What can hang from each mark
k340: k469
k941: k512
k803: k84 k941
k259: k880
k723: k803
k483: k649 k767
k469: k212
k422: k83 k941
k767: k483
k512: k481
k565: k880
k649: k803 k880
k880: k565 k649
k212: k422
k426: k469 k512

Known rows, with every way that one mark hangs from another
k469{k212{k422{k941{k512}}}}: [ 19 -21  -4  10  19  15   1 -21  -5 -43   1 -17  -5  -2 -14   8   9 -28
  -3  31   6 -18   5  11  -7  18 -13 -18 -15 -12  -8  33  -9  -8  -8  11
  20 -32  23   5 -71  -7 -23   7 -41  12]
k723{k803{k84 k941}}: [  6 -35 -19  33 -18 -15  10  32  50 -20   4 -28  -1   7   4  -7  44 -52
  -1  38  17  15   7   4  -9  17 -42 -11 -77  14 -27  23 -24  34 -19  -1
  25 -14   3 -32 -41  -5 -22   4  -9  19]
k767{k483{k649{k803{k84 k941} k880}}}: [  7 -15 -39  -1  29 -10  20  27  35   0  16 -20  20  14  -2  19  64 -31
   7  64  16  35   6   2 -24  21 -28  -9 -30  19  -6  41 -12  24  -4 -21
   7 -24   3 -28 -49  32 -23  20 -31  12]
k649{k803{k941} k880{k565}}: [ -7 -23 -31   4  30   2  13  13  76  -5  -9  23  -5 -17  14  31  41 -41
 -11  60  35  30   7  -3  -5  20  -8 -20 -67   8   7  26  -4  27 -13 -17
 -18 -31  -4 -22 -60  13 -25 -12 -36  15]
k259{k880{k565 k649{k803}}}: [ -3  -3 -36 -26  15  23 -14  26  23   2 -16   0  -8  -6   1  13  31 -42
   7  34  22  10  16   8   4  24 -27   2 -34  -8  11  28 -11  52   4 -52
   7 -18  -6 -21 -67  26 -35  22 -16  35]
k469{k212{k422{k83 k941{k512{k481}}}}}: [ 13 -27  -6  10  19  15  19 -23  -7 -43   1 -19 -19   3  -4  15  12 -34
   1  38   5 -17  12  13  -4  11 -13 -13  -6 -16 -12  36 -16   5 -14  16
  26 -29  34  -3 -65  -8 -19   4 -41  11]
k880{k565 k649{k803}}: [ -7  -6 -38 -12  18  25 -24   0  38   0 -12   9  -8   7   4  21   3 -25
  -2  46  29  -2  17  -1  14  28 -32   4 -54 -14  12  13 -11  22   8 -57
  12 -17   0 -12 -74  18 -43  39 -38  34]
k426{k469 k512{k481}}: [ -5 -15  -3  25 -15  14 -24  -2  11 -22  25  -3  -8  23  -6  18  16 -58
  29  45  12  14  23   4 -39  19 -35 -42 -23 -20 -22  40 -28  10 -10  13
 -25 -57  -8   7 -46 -29 -18   6  -8  21]
k803{k84 k941{k512}}: [  4 -25 -19  47   2  -6  18  -7  49 -21   2 -37   7  12   1 -15  20 -63
   7  67  29  28   5  21  -4  21 -40 -29 -57  11 -35  14   7  10 -12  14
  17 -18  10 -25 -43 -16 -28  11 -12   2]
k212{k422{k83 k941{k512{k481}}}}: [ 15 -29  -9  17  29  -6  19  -9  -2 -31  -7 -16 -23  13   8   3  20 -37
  10  46  13 -15   9  23 -13  -7 -17 -11   3  -8 -18  30  -8  32  -9  13
  30 -38  29 -21 -63 -20 -12  -2 -21   0]
k426{k512{k481}}: [  5 -16 -16  26   8   9  11  -7  14 -25  14 -15   1  27  -1  14  24 -48
  17  33   7  -7  22   3 -24  26 -31 -30 -32  -9 -14  40  -9  -3  11  23
  -9 -57   9  -4 -46 -23 -23  16  -4  26]
k767{k483{k649{k803{k84 k941{k512}}}}}: [  4 -14 -41   3  22  -3  20  16  20  -5  21 -31  16  25  -7   8  56 -32
  10  63  13  23   8   7 -21  24 -48  -8 -33  14 -21  36  -8  28  -5 -22
  13 -21  10 -26 -48  24 -22  25 -35   8]
k340{k469{k212}}: [  1 -26 -17   9  15   4   4  -2   1 -27  14 -26  27  10   3  20  24 -24
   7  30  -9  -4   9  10 -13  21  -7 -16 -14 -23 -14  51  -5  -3   3  -3
 -13 -16  -8   1 -70 -19 -15   7 -22   8]
k483{k649{k803{k941{k512}}} k767}: [ 37 -14 -46 -20  27   4  14  17  29  -7   3 -28  -1  28 -15 -24  28 -25
   2  76  22   4   9  22  -1  47 -44  -9 -64   5 -12   4  20  40  14 -41
  16 -46   0 -25 -52  19 -31  37 -12  12]
k340{k469}: [  2 -26 -19  15  19  -9  -2  11   7 -17  12 -26  30  18   9  13  32 -26
  13  32  -6  -4   8  16 -18  12 -10 -16 -13 -17 -16  46   1  12   9  -7
 -15 -23 -14  -9 -66 -28  -9   7  -3   7]
k469{k212{k422{k941{k512{k481}}}}}: [ 17 -22  -3  14  17  15   7 -26   0 -43   4 -18 -12  -2  -9   6  14 -32
  -1  31   3 -29   8   8  -9  18 -14 -20 -13 -15 -11  39 -14  -9 -14  16
  18 -36  26   1 -68 -11 -22   9 -46  12]
k565{k880{k649{k803{k84 k941}}}}: [ 37 -17 -27  40  -3  -5   9  23  24  -5   5  -3 -10   6   2   9  33 -56
  -2  34  15  22  16 -12 -12  15 -22 -22 -36   2  -5  40 -27  -2  27 -23
  20 -11  -7 -14 -54  10 -30  16 -18  32]
k469{k212{k422{k83}}}: [ 23 -19  -6  10  21   7   9 -10  -1 -34  -3 -19   2   5  -7  18  -1 -31
   3  31  11  -2  15   6  -4  10  -1  -9 -15 -14   5  33 -16 -11 -12   7
  20 -26  35   4 -66   1 -19  15 -23  18]
k422{k941{k512}}: [  4 -32 -14   4  10  19   3  -3 -13 -46   8 -18 -14  13 -11   8  41 -33
   7  45   2 -17  -2  36  -8  15 -36 -19 -16   0 -28  25   0  37   4  13
  27 -33   6 -16 -54 -21 -11  -9 -23   6]
k649{k803 k880}: [ 15 -33 -21  -7  36 -11  13  21  55 -15  12  19   5 -15   4  33  51 -36
   2  43   8  35   6  -6 -18  17   0 -20 -47   8   6  39  -7  24 -14  -3
 -28 -44   1 -11 -56   0 -11 -23 -35  16]
k259{k880}: [ 18 -13 -18 -10  15   7  -1  34   2 -17  -3 -19   8   3  -7   6  46 -47
  17  23   8   8  10  20 -12  13 -18 -12 -17  -1   1  38  -6  41   0  -9
   5 -32   4 -18 -50   3 -12   7  12  27]
k941{k512}: [  6 -20 -18  13  14  13   2 -18  -4 -30  24 -20  -5  19  -9   2  17 -39
  23  40  -5  -9   6  31 -13  20 -41 -27 -42  -1 -24  25   5  18 -15  -8
  -1 -39   8 -10 -56 -23 -11   5 -30   9]
k649{k803{k941} k880}: [ 12 -30 -27  13  35 -15  20  22  67 -13   4  15  -3 -13  10  26  51 -47
  -4  55  22  38   7  -7 -18  17  -5 -25 -49  13   3  30  -2  23 -16   3
 -15 -34  -4 -21 -49   4 -16 -24 -28   9]
k426{k469{k212{k422}} k512}: [  3  -8   3  20 -12  15 -34  -9   0 -26  14  -4   5   7 -18  23 -11 -47
  19  40  17  30  16   0 -35  20 -23 -39 -22 -20  -9  34 -27 -10  -9   7
 -18 -45  -3  25 -65 -14 -27   5 -18  18]
k767{k483}: [  3 -10 -23  13  13   8   5  21  -1 -16  17 -27  22  25  -9  21  51 -28
  16  35   9   2   9  10 -26   5 -33  -8 -19  10  -5  44 -11  10  -3 -12
   9 -25  17 -20 -54  17  -6  23 -19  21]

Rows
[ 10 -13 -37  -9  27  -2  10  25   7  -7  21 -25  20  28  -9  18  57 -22
  11  49   7  11  11   5 -22  21 -37  -2 -21  10  -7  40 -13  25   1 -26
  10 -27  11 -20 -50  27 -15  28 -27  18] -> k767{k483{k649{k803}}}
[ 32  -4 -41 -39  28  17   0  16  31   3  -6 -13  10  14 -15  -7  26 -14
   9  73  19   1   2  34   1  42 -14  -9 -64   1  14  13   9  33  21 -56
  10 -56 -11 -22 -66  28 -40  51  -4  25] -> k483{k649{k880{k565}} k767}
[ -4 -26 -25 -17  30   5   8  12  63  -6  -1  27   5 -18   8  37  41 -29
  -5  49  21  26   7  -1  -5  20  -4 -15 -65   1  12  35 -11  28 -10 -23
 -33 -42   2 -12 -67  10 -20 -12 -44  21] -> k649{k803 k880{k565}}
[-17 -30 -32  12  22  -1  30  -5  96  -2  -1  14  -8 -22  19  16  45 -53
  -7  75  34  39   6  -1  -2  25 -21 -27 -85   8 -15  32  -6  31 -24 -11
 -30 -33   2 -26 -59   3 -32 -14 -58   6] -> k649{k803{k84 k941{k512{k481}}} k880{k565}}
[ 26 -15 -47 -31  29   2  18  24  71  10 -14 -12  10   4  -7 -14  36 -26
  -6  90  38  30   4  16   8  48 -21  -8 -84   9   2   8  11  41  17 -48
   2 -46  -7 -28 -60  33 -45  38 -17  16] -> k483{k649{k803{k84 k941} k880{k565}} k767}
[  2 -29 -13  11  20  -3  11  -2  -4 -28   2 -26  17   6   8  21  22 -23
   3  35  -2  -4   8  12 -12   8   0 -11   3 -25 -15  49  -8   8   4   1
   2 -13  -1  -3 -76 -19 -16   0 -22   1] -> k340{k469{k212{k422{k83 k941}}}}
[ 21 -14 -49 -30  28   6  21  13  67   8  -8 -13   4   3  -7 -17  34 -27
  -2  94  34  30   2  21   6  49 -30 -13 -89   9  -5   9  15  45  11 -52
  -1 -46  -9 -29 -62  31 -46  34 -27  12] -> k483{k649{k803{k84 k941{k512}} k880{k565}} k767}
[ 38 -18 -25  31  -2  -4   5  22  18  -5   8  -1  -5   6  -1  13  32 -50
   1  29   8  19  15 -12 -11  15 -21 -20 -35   0  -3  45 -29  -2  28 -26
  13 -16  -5  -8 -57   8 -27  16 -22  36] -> k565{k880{k649{k803{k84}}}}
[-16 -29 -31   8  22  -2  25  -1  92  -1  -5  14   0 -24  14  17  39 -50
  -8  75  36  49   3   1   1  25 -20 -25 -86  11 -11  26  -2  30 -20 -15
 -28 -28  -1 -23 -63   8 -33 -15 -53   6] -> k649{k803{k84 k941{k512}} k880{k565}}
[  8 -16 -37 -11  30  -8  17  26  30  -1  20 -17  23  12  -6  20  65 -26
  11  59   9  34   6   3 -23  22 -26  -5 -30  15  -5  44 -16  25  -3 -23
   1 -29   6 -23 -52  30 -21  20 -34  15] -> k767{k483{k649{k803{k84} k880}}}
[ 10 -14 -39 -12  33  -5  14  25  19  -3  22 -13  17  16  -6  26  64 -22
  12  54   5  24   7   4 -27  20 -26  -6 -24  14   0  45 -14  25  -2 -27
   3 -30   3 -23 -52  30 -17  19 -33  16] -> k767{k483{k649{k803 k880}}}
[ -4  -2 -39 -16  15  21 -11  27  28   2 -19  -1 -12  -5   4  12  31 -47
   5  38  30  12  17   7   4  23 -30  -1 -36  -6  10  24  -9  50   3 -49
  13 -14  -9 -26 -64  27 -37  23 -12  32] -> k259{k880{k565 k649{k803{k941}}}}
[ -1  -9 -44  -6  30   2  14  22  29   2  13 -11  14  15  -1  25  61 -25
   6  62  18  21   8   5 -21  22 -29  -7 -33  14   0  39 -13  26  -3 -34
   8 -25   1 -28 -54  37 -24  25 -34  16] -> k767{k483{k649{k803{k941} k880{k565}}}}
[-11  -8 -40   4  11  17 -16   2  63   4 -22   0  -5   4   8  10   2 -38
  -7  61  44  16  16  -3  17  30 -35   2 -62  -7   3   8 -10  20   7 -49
  19  -8   0 -19 -70  20 -51  40 -35  26] -> k880{k565 k649{k803{k84 k941}}}
[ -5 -31 -22 -16  23  -4  13  14  85  -1  -6  18  16 -25   8  26  43 -36
  -8  59  30  46   3  -4   2  23  -3 -15 -78   5   4  35 -13  27 -10 -15
 -36 -38   7 -11 -66   9 -27  -9 -44  20] -> k649{k803{k84} k880{k565}}
[ 29 -18 -29  46  -3  -1  17   8  24  -7  13  -3 -24   7   6   5  35 -61
   3  38   8   9  18 -11 -14  18 -34 -27 -40  -1 -16  45 -26   1  17 -23
  14 -16  -6 -17 -52   2 -30  13 -34  28] -> k565{k880{k649{k803{k84 k941{k512{k481}}}}}}
[-16  -9 -43   6  11  21 -13  -7  57   3 -15  -1 -11   3   8   7   0 -40
  -4  64  40  16  15   1  16  32 -43  -3 -68  -7  -5   8  -6  24   1 -53
  15  -9  -2 -21 -71  16 -52  36 -45  22] -> k880{k565 k649{k803{k84 k941{k512}}}}
[  5 -34 -23  23  14 -13  22   6  59 -19   6 -18   5   4   3  -3  32 -53
  -4  59  28  34  10  -1  -4  24 -41 -20 -64   9 -29  20   4  23 -13  10
  -7 -23  17 -17 -46 -10 -19  -9 -32   4] -> k649{k803{k84 k941{k512}}}
[  3 -36 -27  18  27 -18  30   9  83 -10   7   6   0 -20  10  13  47 -56
  -1  69  24  59   2  -2 -12  22 -17 -29 -70  17 -17  30   1  28 -23   5
 -24 -31  -1 -23 -51  -2 -24 -27 -44   0] -> k649{k803{k84 k941{k512}} k880}
[ 17 -18 -28   4  21  -4 -11  15  40 -10   2  -9   1   8  -1   7  13 -39
   6  45  16  25  15  -7   0  25 -27   0 -36  -3  -2  20 -10  17   4 -24
  14 -18   4 -12 -58   4 -34  23 -27  24] -> k880{k649{k803{k84}}}
[ -9  -5 -42   3  16  23 -21   2  47   1 -18   6 -14   8   8  17   2 -33
  -5  54  38   1  18  -1  13  28 -35   1 -56 -10   9   8  -7  21   6 -54
  22 -10  -4 -19 -70  20 -46  38 -34  28] -> k880{k565 k649{k803{k941}}}
[-15  -5 -45   5  16  26 -18  -8  42   0 -11   6 -21   8   8  14   0 -35
  -1  57  34   1  17   3  12  31 -44  -4 -60  -9   2   7  -4  25   1 -57
  18 -11  -6 -20 -72  16 -46  34 -45  24] -> k880{k565 k649{k803{k941{k512}}}}
[-14 -24 -35   6  29   6  17  -1  69  -6   1  22 -13 -17  14  27  39 -43
  -5  65  29  29   5   4  -7  23 -20 -26 -75   8  -4  25   0  31 -21 -23
 -24 -32  -6 -23 -62   7 -26 -17 -53   8] -> k649{k803{k941{k512}} k880{k565}}
[ -3 -14   1  25 -11  17 -14 -18   4 -27  19  -3 -16  13  -5  24  -1 -57
  23  45  14  17  26  -4 -35  17 -24 -38 -14 -27 -17  43 -36  -3 -19  17
 -18 -50   7  16 -59 -20 -24   5 -26  19] -> k426{k469{k212{k422{k83}}} k512{k481}}
[ 40 -15 -46 -25  37  -3  17  28  49   1  -1 -12   3  10 -10 -11  42 -26
   1  79  23  22   5  15  -6  44 -19 -11 -62  11   5  12  14  39  15 -39
   7 -50 -11 -28 -54  27 -34  28  -9  14] -> k483{k649{k803{k941} k880} k767}
